Each row was made from one walk, in order. Every step used is in the known rows, and no mark comes twice. Write each row's walk.
In the rows, 128 means zero.
Known rows
luvu kapan: [129,121,127,137,125,129,138,127,148,140,128,117,126,125,128,129,139,133,136,131,137,166,135,124,120,128,133,128,122,131,108,118,133]
kapan luvu kikag zumamen topag: [139,130,141,117,111,135,137,116,132,144,118,109,123,148,121,137,111,131,121,139,137,147,144,131,119,123,164,123,114,135,93,130,116]
fuza reratig zumamen topag kikag: [136,117,124,108,162,138,140,120,133,124,130,113,128,134,139,137,101,143,142,121,126,172,113,134,119,128,153,144,119,136,97,146,103]
fuza reratig gosok: [127,108,138,111,149,139,156,135,122,114,129,128,133,118,136,129,118,128,132,130,126,162,117,134,129,129,135,133,114,124,121,124,130]
pafud fuza reratig zumamen: [135,100,140,127,175,137,159,111,143,112,144,130,131,132,143,128,127,144,121,120,116,155,121,139,123,128,133,143,119,141,121,110,107]
kikag zumamen reratig gosok: [134,113,134,121,142,141,149,125,124,129,132,134,98,123,133,132,106,133,122,132,132,141,148,134,122,121,156,137,123,127,152,148,107]
zumamen topag: [131,132,128,130,114,126,126,124,118,131,112,119,129,128,126,131,117,129,128,131,134,114,122,129,125,133,136,122,127,129,121,138,122]
pafud fuza: [130,128,137,144,130,130,142,122,130,127,136,134,125,129,135,128,135,134,121,121,124,119,120,129,130,121,125,123,127,135,145,112,115]
kikag luvu: [125,148,133,108,131,129,152,137,124,143,135,136,127,128,128,128,137,132,118,123,126,160,126,123,123,122,125,129,123,129,126,118,129]
fuza reratig zumamen kikag luvu: [128,107,139,89,187,136,164,143,138,133,135,139,139,134,132,131,111,145,121,125,118,215,122,127,117,125,132,162,112,138,93,134,101]
luvu topag: [131,139,130,128,118,128,123,127,135,131,129,135,122,130,134,129,108,128,127,133,129,114,103,124,120,127,112,128,134,134,125,132,137]
fuza reratig zumamen topag luvu: [129,115,125,98,160,134,150,122,119,121,127,115,131,136,128,133,102,146,128,131,123,157,117,127,124,133,144,135,127,141,101,141,122]
kapan luvu kikag zumamen: [134,119,142,122,120,138,140,120,148,143,132,117,125,148,124,133,125,128,123,135,132,150,149,130,121,121,158,131,114,133,100,120,122]
luvu topag kikag zumamen reratig gosok: [136,128,129,116,138,143,135,126,136,137,138,139,80,127,145,135,79,137,134,130,133,145,117,127,114,110,150,139,135,134,156,161,103]
topag luvu kikag zumamen reratig: [121,127,125,104,155,141,156,125,131,134,132,118,87,149,122,135,109,139,123,127,130,132,145,122,127,121,163,134,131,139,111,145,119]
zumamen reratig gosok: [128,119,129,115,128,133,153,137,117,126,133,132,120,118,137,129,108,132,123,131,129,143,130,131,129,121,142,122,110,126,146,140,118]
reratig zumamen topag: [141,125,128,129,138,130,118,120,122,130,125,118,139,132,129,133,105,140,126,133,127,139,129,133,116,135,138,130,122,134,125,136,114]
kikag luvu topag zumamen reratig: [133,160,132,101,116,128,170,139,142,155,147,145,84,122,150,133,108,129,117,124,129,137,107,117,120,111,119,135,122,137,111,144,120]
gosok reratig zumamen: [131,96,129,125,149,139,129,116,137,123,144,129,134,133,129,133,117,135,128,123,128,182,130,135,121,141,144,144,122,139,112,118,129]
pafud fuza reratig zumamen topag: [140,110,140,132,157,134,159,106,132,118,132,122,130,133,140,133,113,144,121,122,122,147,113,140,119,130,138,136,119,143,107,120,101]
pafud fuza reratig gosok: [129,106,146,125,151,139,172,127,128,112,137,131,128,117,142,129,126,133,125,122,121,149,111,135,130,121,127,129,114,131,139,111,118]
fuza reratig zumamen kikag: [130,90,133,112,185,135,139,133,146,116,131,132,139,133,135,130,104,142,132,127,121,175,125,133,120,132,135,160,114,136,95,145,101]
gosok reratig zumamen kikag: [128,82,132,124,166,135,127,125,139,126,136,137,136,135,124,134,102,139,133,125,127,195,128,133,120,138,142,156,119,143,102,135,108]
kikag luvu topag zumamen: [138,160,136,114,122,130,156,140,143,148,148,141,102,120,140,132,118,126,126,126,126,138,106,115,116,115,103,132,132,133,120,129,134]
kikag zumamen: [136,117,131,136,141,136,127,117,139,131,131,129,111,133,122,131,125,128,126,130,128,129,148,131,121,128,143,141,142,129,147,136,117]
gosok reratig: [121,111,132,125,130,132,135,117,131,129,133,129,129,128,128,132,127,125,129,121,135,151,122,132,132,136,140,136,126,135,108,122,137]
topag kikag zumamen pafud fuza reratig: [133,84,141,108,173,145,178,116,160,120,153,146,85,130,136,129,137,142,136,106,125,161,128,134,124,112,144,153,139,141,137,133,98]
kikag zumamen pafud: [135,94,136,116,145,137,145,123,149,127,140,142,102,128,119,125,131,133,127,126,127,133,151,132,120,129,131,145,141,133,143,137,120]
zumamen pafud: [130,105,133,113,132,127,141,136,140,124,141,139,120,124,127,121,134,133,126,124,126,140,131,129,129,128,119,132,125,130,130,133,130]
topag zumamen reratig gosok: [134,124,131,121,123,135,159,141,128,131,143,126,102,110,145,132,111,127,133,131,128,143,133,128,128,117,138,133,109,126,137,147,113]

Which walk is each row?
[121,113,127,109,154,142,145,114,118,128,132,103,130,150,118,140,99,146,134,128,131,185,119,126,122,141,160,126,121,147,77,123,135]	gosok reratig zumamen topag luvu kikag
[128,141,134,119,133,130,168,137,141,152,134,127,124,124,128,130,147,136,125,126,135,196,131,119,116,124,130,128,117,132,104,110,133]	kikag luvu kapan
[131,75,134,113,153,136,144,121,147,122,155,142,126,129,129,127,124,140,127,119,125,186,131,136,121,139,134,149,120,143,110,121,133]	gosok reratig zumamen pafud
[133,115,141,112,122,142,158,133,131,137,135,124,115,139,133,134,109,131,117,140,132,180,153,134,123,114,172,129,97,131,115,132,113]	kapan luvu kikag zumamen reratig gosok
[127,111,141,127,147,133,164,114,139,115,133,132,121,128,142,129,136,133,122,115,121,131,113,134,132,124,129,135,123,135,123,113,114]	pafud fuza reratig
[132,103,132,110,168,136,143,120,138,114,138,125,133,131,137,130,119,137,125,125,118,164,126,137,122,135,137,149,119,134,108,127,121]	fuza reratig zumamen
[122,117,131,106,158,147,165,133,120,130,135,117,97,139,123,136,100,142,125,135,127,159,146,123,125,120,164,126,122,135,133,143,118]	topag luvu kikag zumamen reratig gosok
[131,121,136,133,152,143,128,115,142,126,128,111,114,143,119,135,121,131,130,130,130,139,148,129,120,131,150,136,131,129,114,122,124]	luvu kikag zumamen
[138,114,131,112,142,138,135,122,160,133,147,151,82,131,131,129,105,136,140,121,130,134,119,123,109,116,127,144,149,138,145,154,116]	luvu topag kikag zumamen pafud
[136,81,135,96,171,136,161,128,153,111,150,141,127,127,134,123,122,143,128,121,117,179,128,139,121,131,127,152,118,136,104,129,124]	fuza reratig zumamen pafud
[125,101,142,118,162,143,178,123,143,125,152,131,93,148,117,127,133,147,123,122,120,143,138,123,124,118,135,129,142,146,139,114,115]	topag luvu kikag zumamen pafud fuza
[127,129,136,114,107,129,141,133,134,137,130,116,146,142,131,130,126,128,125,136,129,165,132,128,129,120,145,118,102,132,86,108,132]	kapan luvu kikag
[122,127,129,114,160,143,145,123,129,126,132,113,105,150,114,135,120,136,130,134,127,144,145,120,125,127,149,130,141,137,123,131,130]	topag luvu kikag zumamen
[134,135,133,116,88,123,121,127,139,144,132,143,131,134,140,127,112,127,118,138,133,124,106,124,122,116,118,121,116,139,110,125,133]	kapan luvu topag
[131,91,146,116,146,135,191,130,159,120,157,142,99,115,145,125,147,133,131,112,120,145,120,131,131,118,115,143,121,138,116,121,117]	topag zumamen pafud fuza reratig
[138,108,141,128,143,138,152,113,161,131,156,154,78,133,136,129,112,144,132,116,127,127,111,126,112,108,122,141,151,147,153,135,104]	luvu topag kikag zumamen pafud fuza
[131,114,133,112,162,136,169,116,123,117,134,120,126,137,134,134,110,151,122,125,118,140,109,130,126,125,136,127,129,150,119,127,110]	pafud fuza reratig zumamen topag luvu
[138,156,124,107,151,134,150,130,123,147,138,123,126,135,132,136,111,145,131,123,126,192,117,123,110,119,144,133,121,136,112,135,102]	reratig zumamen topag kikag luvu
[132,85,142,124,184,137,156,123,145,114,137,136,135,135,139,129,112,146,124,121,116,182,121,136,120,124,129,157,113,144,112,130,87]	pafud fuza reratig zumamen kikag
[140,132,119,128,147,134,119,121,126,132,131,114,128,135,133,135,102,144,140,127,127,155,117,129,115,124,147,133,126,136,118,144,102]	reratig zumamen topag kikag
[132,117,135,116,168,132,157,144,152,152,137,133,133,131,124,131,124,149,127,132,129,233,141,121,105,123,134,150,110,140,94,126,106]	reratig zumamen kikag luvu kapan
[128,82,150,109,150,138,189,134,141,110,149,146,120,113,140,123,132,140,124,119,119,167,115,136,130,119,118,130,112,134,141,111,120]	zumamen pafud fuza reratig gosok
[131,128,126,123,119,127,154,132,135,137,141,129,93,121,143,131,123,126,129,122,130,127,134,125,131,119,136,136,121,131,122,149,116]	topag zumamen reratig
[137,128,137,131,141,139,131,113,128,131,114,105,116,146,118,138,106,132,131,133,136,129,140,131,116,134,158,132,131,129,103,135,115]	luvu kikag zumamen topag
[138,93,140,130,152,133,154,125,151,121,158,142,128,128,133,122,130,148,120,121,114,159,132,135,118,122,117,135,120,142,140,111,109]	reratig zumamen pafud fuza
[130,160,134,109,121,127,148,132,131,145,134,144,116,130,134,129,116,130,116,129,127,143,102,118,116,119,110,125,129,134,122,121,136]	kikag luvu topag
